In the rows, zero is written as 128.
Known rows, with every step that occurs
dunu/dade/geto/gigagaz/soso: [125 135 140 148 185 150 149 124 140 107 113 188 100 138 109 117 123  92
 184 105  99 168 148  50 108 154  88 160]
dade/gezep/gigagaz/ledan/fipam: [151  97 158 158 152 117  89 131 149 111 133 170 117 168 112 149 111 108
 161 125 133 143 146 110 125 126 113 136]
soso/zisud/ledan/fipam: [180 113 161 144 181 157  72 158 196 116 100 161 114 135 132 179 121 108
 182 122 125  83 168  94 149 160 144 115]
dunu/dade/gezep/gigagaz: [148 102 135 152 187 121 110 115 141 105 143 196 100 155 108 138 102  86
 156 107 107 187 152 103 101 135  91 158]
fipam/ledan/gigagaz: [147  82 181 124 170 186  97 141 176 119 108 156 145 128  91 152 120 100
 177 151 135  93 155  86 144 124 145 121]
ledan/gigagaz/geto/dade/gezep: [147  90 150 102 181 170 111 123 143 116 131 173 128 118  98 130 128  83
 168 141 148 129 124  77 134 118 117 125]
ledan/gigagaz/gezep: [131  75 166 132 168 191 126 165 159 102 118 168 133 125  71 147 168  94
 173 137 155 137 152  69 149  85 129 116]
zisud/soso/gigagaz: [148  98 168 132 205 180 103 169 181 125 115 161 126 129 106 152 142 101
 220 133 147 118 179  97 138 120 125 162]
dade/gezep/gigagaz: [146  91 143 145 158 119  97 138 144 114 133 165 119 170  99 136 109  93
 155 137 116 163 143 110 114 109 110 161]
fipam/ledan/gigagaz/geto/dade/gezep: [160  81 166 110 184 182  91 114 161 126 121 159 132 118 111 139 109  92
 172 157 135 105 145  83 128 137 135 119]
gigagaz/soso: [122 107 172 142 161 161 131 153 159 141  99 161 117 166 105 137 137 121
 195 132 129 130 146  99 147 115  98 159]
geto/gigagaz/soso/zisud/ledan/fipam: [137 113 162 141 154 154 105 149 172 118  86 147 109 151 112 148 139 112
 194 126 111  96 158  76 144 138 132 156]
dade/geto/gigagaz: [125 124 144 132 150 150 136 143 145 100 101 150 124 135 107 115 130  94
 176 140  97 137 128  35 109 132 111 155]
dunu/dade/geto: [143 131 139 148 197 151 138 126 148 106 123 193 106 127 117 130 114  90
 174 107 107 167 146  59 108 157  87 137]
dade/geto/gigagaz/ledan: [127 130 158 138 139 143 135 141 148  94 102 157 115 136 111 129 138 106
 179 121 114 135 122  31 118 135 112 144]
gezep/dade: [119 125 158 126 176 157 132 122 154 127 111 129 118 135 110 151 120 108
 165 151  99 143 132  74 117 132  95 112]
gigagaz/geto: [132  83 158 100 150 162 119 121 158 135 115 120 109 139 106 145 121 108
 178 171 114  92 121  77 121 111  86 144]
geto/dade/gezep/gigagaz/soso/zisud/ledan: [174 119 140 156 199 140  83 150 151 125 120 209 101 158 140 140 121 101
 177 103 130 177 156 104 119 141 117 153]
dunu/dade/geto/gigagaz/ledan: [134 134 145 145 173 140 141 116 145  88 119 188  97 127 115 133 125  96
 174  94 105 165 136  39 104 156  92 145]
zisud/ledan/gigagaz/geto/dade/gezep: [156 108 143  97 201 159  77 127 165 117 119 169 131 125 102 154 137  75
 157 137 141 106 147  78 135 128 150 113]
soso/gigagaz/geto/dade: [152  92 150 111 186 177 100 122 169 136 130 136 114 136 120 138 134 110
 227 142 140 127 141  89 116 112  99 152]
geto/dade: [154 106 151 133 176 155 122 138 148 115 109 187 116 129 145 130 132 110
 170 129 118 163 119  73 116 127  94 141]
geto/dade/gezep/gigagaz: [161 103 135 147 180 131 104 134 135 114 129 199 112 150 136 123 116  97
 159 126 118 189 130  94 103 123  99 153]
soso/zisud/ledan: [174 113 161 135 176 152  81 162 193 113 103 163 105 141 123 177 132 105
 179 113 122 106 158  87 144 143 140 134]
geto/gigagaz/ledan/fipam: [128  98 171 134 121 135 120 125 159  93  98 141 116 138 115 146 140 118
 171 132 116 101 121  58 130 127 116 136]

Rows
[157 119 171 155 184 167  93 164 186 141  91 168 110 158 122 166 132 121
 206 116 138  94 177 107 162 152 128 134] | gigagaz/soso/zisud/ledan/fipam
[135  98 151 154 164 128 103 142 143 130 126 171 115 184  96 132 115 101
 171 130 126 165 152 120 124 111 105 169] | dade/gezep/gigagaz/soso
[132 130 135 141 182 145 142 121 142  94 118 182 104 126 111 122 119  87
 171 111  91 166 140  42  99 153  93 153] | dunu/dade/geto/gigagaz
[186 112 149 120 198 161  73 145 177 111 120 181 108 124 120 165 126  85
 175 107 146 116 153  84 144 150 149 120] | soso/zisud/ledan/gigagaz/geto/dade/gezep
[107  97 151 131 148 164 144 130 147  99 104 119 102 131  93 140 158 101
 163 154  90 156 135  36 102 100 103 135] | geto/gigagaz/gezep/dade
[145  75 178 105 168 195  96 127 173 131 112 136 134 123  90 154 115 100
 181 171 134  69 151  81 139 122 133 122] | fipam/ledan/gigagaz/geto
[120 150 149 135 190 165 140 126 147 126 110 140 120 129 112 137 113 102
 173 147  98 150 138  50 110 152  95 106] | gezep/dade/geto
[121 111 157 137 192 202 137 154 150 109 120 160 130 115  71 143 158  90
 176 140 143 150 159  48 135 111 124  92] | ledan/gigagaz/gezep/dade/geto
[108 149 145 129 175 158 144 121 142 114 106 129 117 129 106 129 119  97
 170 150  83 152 130  34 100 148 100 121] | gezep/dade/geto/gigagaz
[122 100 157 144 178 180 140 137 156 120 113 132 102 132 103 155 156 107
 167 155 111 165 150  58 114 107  94 104] | gigagaz/gezep/dade
[160  92 143 114 190 161  96 112 164 131 138 143 115 139 127 134 127  99
 217 135 142 145 140  94 115 118 105 151] | soso/gigagaz/geto/dade/gezep
[112 154 156 133 167 152 144 118 145 110 106 134 110 128 109 137 126 106
 172 135  97 148 128  31 105 151 100 113] | gezep/dade/geto/gigagaz/ledan
[125 111 143 143 153 167 143 151 144  96 101 150 114 131 101 119 151  94
 177 144 102 153 141  22 107 117 108 145] | dade/geto/gigagaz/gezep
[145  91 165 114 204 188 102 155 180 139 120 140 117 126 100 155 137 101
 225 152 146  95 174  93 132 118 113 162] | zisud/soso/gigagaz/geto
[120  96 166 155 157 161 112 171 151 144 112 163 110 186  81 141 128 125
 196 142 126 130 163 115 129  92  91 178] | gezep/gigagaz/soso
[171 100 162 138 187 179  83 176 191 104 109 172 111 128  96 178 154  94
 181 108 148 112 174  78 155 127 156 115] | soso/zisud/ledan/gigagaz/gezep
[139  89 157  99 177 185 118 133 149 121 124 167 128 115  93 135 136  94
 178 147 147 110 126  73 136 112 112 126] | ledan/gigagaz/geto/dade
[153 103 181 145 197 178  95 162 188 123 115 165 124 124 115 168 144 115
 226 124 165  96 181  98 149 136 129 138] | zisud/soso/gigagaz/ledan/fipam
[162 119 138 162 207 129  92 129 158 116 136 207  88 165 111 154 107  88
 173  87 118 174 176 111 118 152 109 156] | dunu/dade/gezep/gigagaz/soso/zisud/ledan
[155  94 138 107 174 147 113 103 140 127 126 156 103 131 138 128 114  97
 166 152 115 141 112  75 107 131  87 141] | gigagaz/geto/dade/gezep
[128  81 167  97 163 182 115 137 157 123 122 144 132 125  72 144 133  93
 178 155 145  90 131  77 142 103 118 128] | ledan/gigagaz/geto
[127  78 155 122 150 163 100 146 151 139 125 131 105 165  81 149 114 114
 183 172 113 100 144  96 109  90  84 167] | gezep/gigagaz/geto
[153  81 173 107 181 197  96 125 167 130 112 154 132 116 106 146 116 101
 181 164 134  87 146  77 131 131 128 119] | fipam/ledan/gigagaz/geto/dade
[141 138 142 155 188 154 140 134 149 104 113 192  90 135 116 126 119  95
 194  89 103 168 154  53 114 166  91 160] | dunu/dade/geto/gigagaz/soso/zisud
[139  89 188 132 174 195 104 146 174 135 101 162 141 140  90 147 126 109
 193 145 144  95 166  96 155 125 141 130] | fipam/ledan/gigagaz/soso
[163 107 146 151 171 126 102 131 138 108 130 204 105 151 141 133 122 107
 162 110 132 187 127  91 108 126  99 145] | geto/dade/gezep/gigagaz/ledan
[148  69 179 134 173 202 104 149 175 116 109 154 136 122  88 155 142 101
 178 156 137 108 168  76 141 109 143 113] | fipam/ledan/gigagaz/gezep
[170 112 144 161 186 141 101 147 141 124 125 209  99 158 141 128 116 107
 182 105 131 190 144 104 117 136  98 160] | geto/dade/gezep/gigagaz/soso/zisud
[121  95 164 131 183 197 134 151 154 110 121 153 130 118  68 152 162  94
 170 144 143 146 155  63 139  98 124  96] | ledan/gigagaz/gezep/dade
[137  87 178 133 186 207 110 138 171 121 111 142 133 118  88 159 136 101
 174 161 131 114 169  70 134 118 137  96] | fipam/ledan/gigagaz/gezep/dade
[135 126 150 127 212 189 100 153 170 111 109 159 132 120  80 162 161  80
 165 136 138 121 176  52 136 124 156  85] | zisud/ledan/gigagaz/gezep/dade/geto
